What can hang from each mark:
Q671: Q612 Q669
Q66: Q542 Q736
Q599: Q612 Q617
Q862: Q542
Q542: Q66 Q862
Q736: Q66 Q617
Q617: Q599 Q736
Q612: Q671
Q669: Q671

Each row was made from one small tree. Brackets hold a mark, then the marks that hang from it, in the order of their numbers. Every link used is in the known rows. Write each row's tree.
Known rows:
[Q542 Q862]: [ 3.92  1.03  0.48  0.27  1.47 -2.55 -0.96  1.54 -0.54 -0.68  1.35 -2.07
  2.28 -0.65 -0.55  0.04 -1.08 -3.76 -0.24]
[Q671 Q612 Q669]: [-6.48 -1.57  1.31  4.32 -1.17 -7.32  0.33  2.51  0.83 -2.83 -0.25 -2.35
  0.60 -1.09 -5.99  2.26  0.50 -3.07  0.30]
[Q617 [Q599 Q612] [Q736 [Q66 Q542]]]: [ 1.21  1.10 -1.34 -1.12 -1.48 -1.54  0.22 -2.50  1.32 -0.44 -0.48  2.44
  1.44  1.05  1.09 -0.03  0.42  2.26 -2.03]
[Q66 [Q542 Q862] Q736]: [ 0.21  0.30 -1.35 -0.49 -1.29  4.15  2.28 -2.23 -2.44 -4.81  1.23 -2.18
 -0.65  1.46 -2.61  0.26 -0.13 -0.01 -1.91]
[Q862 [Q542 [Q66 [Q736 [Q617 [Q599 Q612]]]]]]: [-1.57  0.61  1.95 -1.08  0.52  3.15  0.74 -0.56 -1.52  1.31  1.49  0.36
 -0.42 -0.79  0.65 -0.61 -0.28  3.21  0.85]
[Q669 [Q671 Q612]]: [-1.13  0.02  1.12  2.67  1.63 -2.60 -0.48 -0.10  1.77  1.37  0.66 -3.87
  0.28 -0.41 -2.90  2.67  0.90 -3.94 -0.57]
[Q736 Q617]: [-1.59 -0.37  1.73  0.78  1.80 -0.31 -1.10  3.36  3.22  3.22 -0.45 -0.45
  0.71  1.32  0.18  0.30 -1.43 -3.72  2.08]
[Q862 [Q542 [Q66 [Q736 Q617]]]]: [-3.14  0.71  2.69 -0.46  1.45  3.09  1.37  1.01 -0.92 -0.36  2.02 -0.58
 -1.81 -1.03 -0.27  0.54 -1.26  1.56  0.56]
[Q736 [Q617 [Q599 [Q612 Q671]]]]: [ 0.80 -0.23 -0.05  0.12 -0.06  0.82 -2.57  0.32  1.13  5.47 -1.08  0.76
  0.69 -0.05  1.27 -0.83  0.50 -0.96  1.80]
[Q617 Q736]: [ 0.68 -0.16  1.14  0.18  0.29 -1.85 -0.85  2.10  2.75 -0.30  0.34 -0.07
 -0.02  1.95 -1.02  2.37 -0.55 -1.20 -1.31]
[Q862 [Q542 [Q66 [Q736 [Q617 Q599]]]]]: [-2.45  0.97  2.46 -0.23  0.09  3.31  0.73  0.39 -1.52  0.09  1.78  0.01
 -1.40 -1.21  0.79  0.55 -0.89  2.57  0.50]
[Q599 [Q617 Q736]]: [ 1.31 -4.18  0.81  1.13 -0.33 -3.42 -0.93  3.38  0.07 -0.23  0.31  0.57
  0.05  3.30  0.25  1.02  0.93 -1.39 -0.83]
[Q736 [Q66 [Q542 Q862]] Q617]: [-1.00  2.18 -0.60 -0.28  2.28 -0.25  1.87  1.22  1.87 -0.59 -0.45  0.10
  0.73 -1.43  1.01 -1.46 -2.17 -3.41  0.20]
[Q736 [Q66 Q542] [Q617 Q599]]: [-3.35  1.75 -0.26  0.63 -0.20  0.49  0.84  0.09  2.33  0.47 -0.87  1.51
  0.27 -0.70  1.95 -0.21 -1.83 -1.50  0.54]
[Q542 Q66]: [-1.09  2.91  2.09  0.99  1.22 -1.93 -0.67 -0.50  0.28 -0.56  0.96 -1.41
 -0.18 -1.12  0.11  1.21 -1.90 -0.10  1.94]
[Q862 [Q542 Q66]]: [-2.42  1.69  3.28  0.27  1.68 -0.39  0.70  0.37 -1.78 -0.52  3.53 -0.56
 -0.33 -2.36 -0.02  0.84 -2.07  0.33 -0.13]
[Q736 [Q617 Q599]]: [-0.65  0.03  1.26  1.13 -0.38  0.05 -2.13  2.23  2.53  4.18 -0.88  0.53
  1.41  1.00  1.63  0.43 -0.71 -1.87  1.86]
[Q66 Q542 [Q736 [Q617 Q599]]]: [-3.56 -0.50 -0.81  0.17 -2.76  6.10  1.43 -1.56 -0.07 -1.05 -0.51 -0.03
 -1.49  2.74 -0.86  0.47  0.26  1.35 -0.19]
[Q612 [Q671 Q669]]: [-4.58 -2.86  0.45  2.55 -0.97 -1.54 -1.25  0.59 -1.71 -1.90  0.57 -2.10
 -2.16 -2.49 -3.50  2.74 -0.24 -2.18 -0.64]
[Q66 [Q542 Q862] [Q736 Q617]]: [-0.18  0.25 -1.49 -0.86 -0.48  5.30  2.23 -0.57 -0.76 -1.99 -0.37 -1.48
 -0.77  1.71 -1.49 -0.93  0.11 -0.22 -0.62]

Write each row's tree:
[ 1.14  2.03 -1.67 -1.06  0.94 -0.14  0.90 -0.97  1.06  1.61 -1.16  1.38
  2.52 -1.13  2.40 -2.91 -0.75 -0.98  0.48] : [Q736 [Q66 [Q542 Q862]] [Q617 [Q599 Q612]]]
[-2.57 -0.88 -1.23 -0.65 -2.24  5.95  1.45 -2.58 -0.15  0.16 -0.78  0.31
 -0.55  3.28 -0.94 -0.75  0.86  1.96  0.05] : [Q66 Q542 [Q736 [Q617 [Q599 Q612]]]]
[ 3.36 -0.14 -0.13 -0.75 -1.56 -1.90 -2.06 -0.65  1.62  2.48 -0.52  1.63
  2.17  2.34  0.82  0.47  1.33  1.90 -0.94] : [Q617 [Q599 Q612] Q736]
[ 1.29  2.19 -2.43 -1.12  0.56  0.78  0.33 -1.65 -0.03  1.64 -1.05  1.36
  0.74 -2.77  2.07 -2.62 -0.20 -0.79 -0.09] : [Q736 [Q66 [Q542 Q862]] [Q617 [Q599 [Q612 Q671]]]]
[ 4.13  1.97 -3.05 -1.73 -1.56 -0.64 -0.35 -3.38 -1.00 -0.66 -0.39  1.98
  0.07 -1.86  1.07 -0.53  1.38  2.38 -3.00] : [Q617 [Q599 [Q612 Q671]] [Q736 [Q66 [Q542 Q862]]]]
[-0.02  2.63 -1.10  0.00  0.27  0.07  0.87  0.24  1.06  0.19 -0.91  0.97
  1.28 -1.70  2.48 -1.36 -1.44 -1.76  0.06] : [Q736 [Q66 [Q542 Q862]] [Q617 Q599]]
[ 2.30  2.39 -1.28 -0.41 -1.84 -1.58  0.26 -0.89  0.62 -2.34 -0.20  1.53
  0.84 -0.55  1.61  1.05 -0.20  1.02 -2.87] : [Q617 Q599 [Q736 [Q66 [Q542 Q862]]]]
[ 2.31 -2.32 -0.77  0.30  0.11 -3.48  1.06  2.02 -0.88 -2.61  0.32  0.83
  0.20  1.41  0.83 -0.33  0.63 -1.14 -1.92] : [Q599 [Q617 [Q736 [Q66 [Q542 Q862]]]]]
[-1.32  0.82  1.17 -1.12  0.13  4.14  0.30 -1.29 -2.76  1.16  1.64  0.26
 -2.16 -2.38  0.31 -0.33  0.21  3.49  0.37] : [Q862 [Q542 [Q66 [Q736 [Q617 [Q599 [Q612 Q671]]]]]]]
[-0.13 -6.37 -1.35  0.31  0.10 -4.41 -0.23  0.94 -1.42 -0.75 -1.13  1.06
 -0.89  0.34 -1.29 -0.75  2.53  0.25 -1.01] : [Q599 [Q612 [Q671 Q669]] [Q617 [Q736 Q66]]]
[-0.23  1.74 -0.16 -0.59 -0.32  3.63 -0.85 -2.12 -0.47  1.21 -1.24 -0.45
 -2.41 -0.85  0.13 -0.13  0.69  3.25  2.46] : [Q542 [Q66 [Q736 [Q617 [Q599 [Q612 Q671]]]]]]
[ 1.33  1.87 -0.69 -0.90  0.80 -1.86  1.51  0.51  1.63 -3.47  0.33  0.31
  0.11 -0.12 -0.31  0.99 -1.15 -1.06 -2.66] : [Q617 [Q736 [Q66 [Q542 Q862]]]]
[ 4.44 -2.77 -2.93 -1.42  0.58 -2.32  0.28 -1.04 -2.86 -0.49  0.09  1.26
 -0.62 -0.16  0.16 -2.24  2.49  0.40 -2.12] : [Q599 [Q612 Q671] [Q617 [Q736 [Q66 [Q542 Q862]]]]]
[ 3.60  2.96  0.06 -0.56  0.89  0.99  0.38 -0.74 -1.73 -3.02  0.27 -2.62
 -0.49 -1.38 -0.57  0.00 -0.45  1.10  1.15] : [Q542 [Q66 Q736] Q862]
[-2.97  0.75  2.74 -0.18  0.84  2.36  1.38 -0.15 -1.94 -2.24  2.94 -1.01
 -1.76 -1.20 -0.94  1.34 -1.46  1.62 -0.21] : [Q862 [Q542 [Q66 Q736]]]
[ 3.91  3.29 -0.37 -0.69  0.23  2.13 -0.25 -0.17 -0.97 -0.23 -1.27 -1.40
 -0.15 -1.36  1.36 -1.04  0.07  1.91  2.04] : [Q542 [Q66 [Q736 [Q617 Q599]]] Q862]
[-1.61 -1.61  0.51  0.41 -1.41  4.08 -0.69  1.40  1.85  0.57 -1.27 -0.54
 -1.02  2.81 -0.55  1.35  0.18 -0.17  1.49] : [Q66 [Q736 [Q617 Q599]]]
[-0.44  1.46  0.56 -0.49  0.01  2.63 -0.35 -1.48  0.67  1.23 -1.43 -0.43
 -0.77  0.66  0.45 -0.39  0.18  2.95  2.93] : [Q542 [Q66 [Q736 [Q617 [Q599 Q612]]]]]
[ 3.16 -4.80  0.00 -0.52  0.67 -3.79 -0.88  1.50 -0.06  2.03 -0.10  1.18
  1.84  4.15  0.08 -1.55  2.16 -0.04 -0.09] : [Q599 Q612 [Q617 Q736]]
[-1.85  0.85  0.81  0.77  0.95 -1.09 -0.89  2.60  3.73  1.76 -1.40  1.26
  0.75 -0.63  2.26  0.48 -1.89 -2.87  1.82] : [Q736 Q66 [Q617 Q599]]
[-1.19 -5.77 -2.07  0.18 -0.66 -3.38  0.93 -0.69 -2.52 -1.57 -0.79  1.21
 -1.11  0.32 -1.52 -1.14  2.51  1.24 -1.88] : [Q599 [Q612 [Q671 Q669]] [Q617 [Q736 [Q66 Q542]]]]
[-0.75 -2.02 -0.28  1.17 -2.21 -1.57 -2.42 -2.02 -1.78  1.51  0.10 -0.04
  1.12 -0.90 -0.92  0.52  1.08  0.50  0.01] : [Q617 [Q599 [Q612 [Q671 Q669]]]]
[ 2.52  0.41 -0.55 -0.99 -0.52 -2.83 -1.13 -0.40  2.52  0.68 -0.88  2.25
  1.73  0.93  1.28  0.56  0.34  1.14 -1.02] : [Q617 [Q599 Q612] [Q736 Q66]]
[ 3.17  2.97  0.05 -0.92  1.61  1.94  0.37  0.48 -0.43 -0.72 -1.05 -2.02
 -0.53 -1.28  0.40 -1.01 -0.40  0.86  2.23] : [Q542 [Q66 [Q736 Q617]] Q862]
[ 1.86 -4.77 -0.69  0.36  0.48 -2.35 -1.79 -0.43 -2.90  1.99  1.00  0.11
 -0.21  0.98 -0.72 -1.33  2.03 -1.41  0.44] : [Q599 [Q612 Q671] Q617]
